What can hang from each mark:
nebo: karug
pire: karug
rafu: karug
nuvo: nebo
buse: karug
karug: buse divuv nebo novuz peno rafu
novuz: karug

Every row comes from one small tree of marks. Brackets hold a mark, then the marks that hang from it, in alphabetical order. Every link used is in the known rows. Which tree was each row made from?
In the rows, 128 means zero.
Known rows:
{karug peno}: [109 133  57 138 112 102 112 140  82 146 136 142 132 144 103  85  87]
{rafu {karug divuv}}: [151 108  65 108 122  99 164 103 158 155 144  85  83 165 102  84 144]
{pire {karug divuv}}: [110 135 109  92  87 131 144 140 143 117 126  84 110 155 112  48 139]
{pire {karug buse divuv nebo novuz peno}}: [ 66 166 203  88 133 160 110 116 156 106 124 162 147 151 193 122 165]
{novuz {karug buse divuv nebo peno rafu}}: [142  97 139 154 141 103 117 130 112 129 150 159 155 120 170 222 151]
{nuvo {nebo {karug buse divuv rafu}}}: [164  99  81 133 131 140 128 150 151 123 112 104 115 114  97 106 105]
{rafu {karug buse divuv nebo novuz}}: [118 130 156  99 153 130 151  71 195 140 136 127  97 150 173 136 188]
{novuz {karug divuv peno rafu}}: [165 100  99 159 116  98 124 151  76 142 149 134 151 127 108 170 114]
{pire karug}: [108 143  87 102  75 134 130 160 132 122 136  98 103 151  86  25 122]
{nuvo {nebo {karug rafu}}}: [170 109  48 139 103 139 118 171 140 127 123 104 103 119  55  81  77]
{rafu karug}: [147 113  45 116 110 101 148 123 150 160 154 101  76 162  75  61 128]
{nebo {karug buse rafu}}: [143 106 109 139 116 117 144 144 117 139 112  92 112  80  71  80 108]
{nuvo {nebo {karug buse divuv novuz peno}}}: [131 114 108 122 146 157 116 139 157 131 115 137 132 129 114 105 102]
{nebo {karug buse peno rafu}}: [130 115 111 142 130 113 126 150  94 142 117 130 135  88  80 100  93]
{pire {karug novuz rafu}}: [122 180 154 121  82 158 112 164 108 108 123 122 119 132  97  48 119]
{karug buse divuv nebo novuz rafu}: [121 159 233 139 154 139 129  75 138  95  92 142 137  96 229 197 181]
{buse {karug divuv rafu}}: [152 110 110 143 118 124 159 170  90 119 137  69 136 119  68 129 113]
{nebo {karug buse divuv novuz peno rafu}}: [121 132 184 134 150 136 133 119 106 133  98 132 151  87 118 124 114]

Write each row's tree:
[107 140 158 103 168 127 132  78 173 145 139 164 118 160 183 156 172] | {rafu {karug buse divuv nebo novuz peno}}
[119 152 178 135 137 148 128 152  97 110 141 134 162 126 117 189 114] | {buse {karug divuv nebo novuz peno rafu}}
[126  79 110 144 144 104 134 131 111 149 151 140 154 135 145 162 144] | {novuz {karug buse divuv peno}}
[130 143 174 134 122 151 146 148 118 108 135  97 140 115 107 168 130] | {buse {karug divuv nebo novuz rafu}}
[104 155 168 108 127 131 109 135 128  97 125 152 143 140 182 144 153] | {pire {karug buse divuv nebo peno rafu}}
[105 173 237 143 175 138 101  82 107 101  98 194 169 110 243 224 159] | {karug buse divuv nebo novuz peno rafu}
[116 132 145 112 171 125 137  91 147 153 135 153 124 160 160 117 158] | {rafu {karug buse divuv novuz peno}}
[140 109 106 120 136 159 130 134 172 127 112 111 116 122 107  90 113] | {nuvo {nebo {karug buse divuv novuz}}}
[138 172 195 136 116 134 128  85 128 101 100 122 125 108 177 177 147] | {karug divuv nebo novuz rafu}
[154 108 113 151 111  98 118 137 103 132 154 147 145 128 133 210 125] | {novuz {karug divuv nebo peno rafu}}
[137 143 140 151 114 155 135 182  83 122 142  99 140 112  56 107 101] | {buse {karug novuz rafu}}
[124  81 100 139 114 112 132 134 150 142 162 130 118 121 134 158 155] | {novuz {karug buse nebo}}
[139 116  68 110 137  96 146 107 136 158 148 122 105 173 110 105 129] | {rafu {karug divuv peno}}
[143  94  55 126 122 145 124 157 164 133 123 108 104 124  79  75  98] | {nuvo {nebo {karug buse}}}
[120 185 201 140 136 130  99  93  98 105 107 174 156 121 193 206 124] | {karug divuv nebo novuz peno rafu}
[102 133 108 112 125  97 126  89 131 123 127 139 130 149 177 173 129] | {karug divuv nebo peno}
[ 96 121 170 114 151 138 145 107 132 145 107 126 145 104 120 100 121] | {nebo {karug buse divuv novuz peno}}
[115 145 137 155 144 105  89 128  91 114 122 188 144 112 189 193 130] | {karug buse nebo peno rafu}
[145 118  72 125 108 159 118 157 162 133 123 111 105 127  65  65  85] | {nuvo {nebo {karug novuz}}}
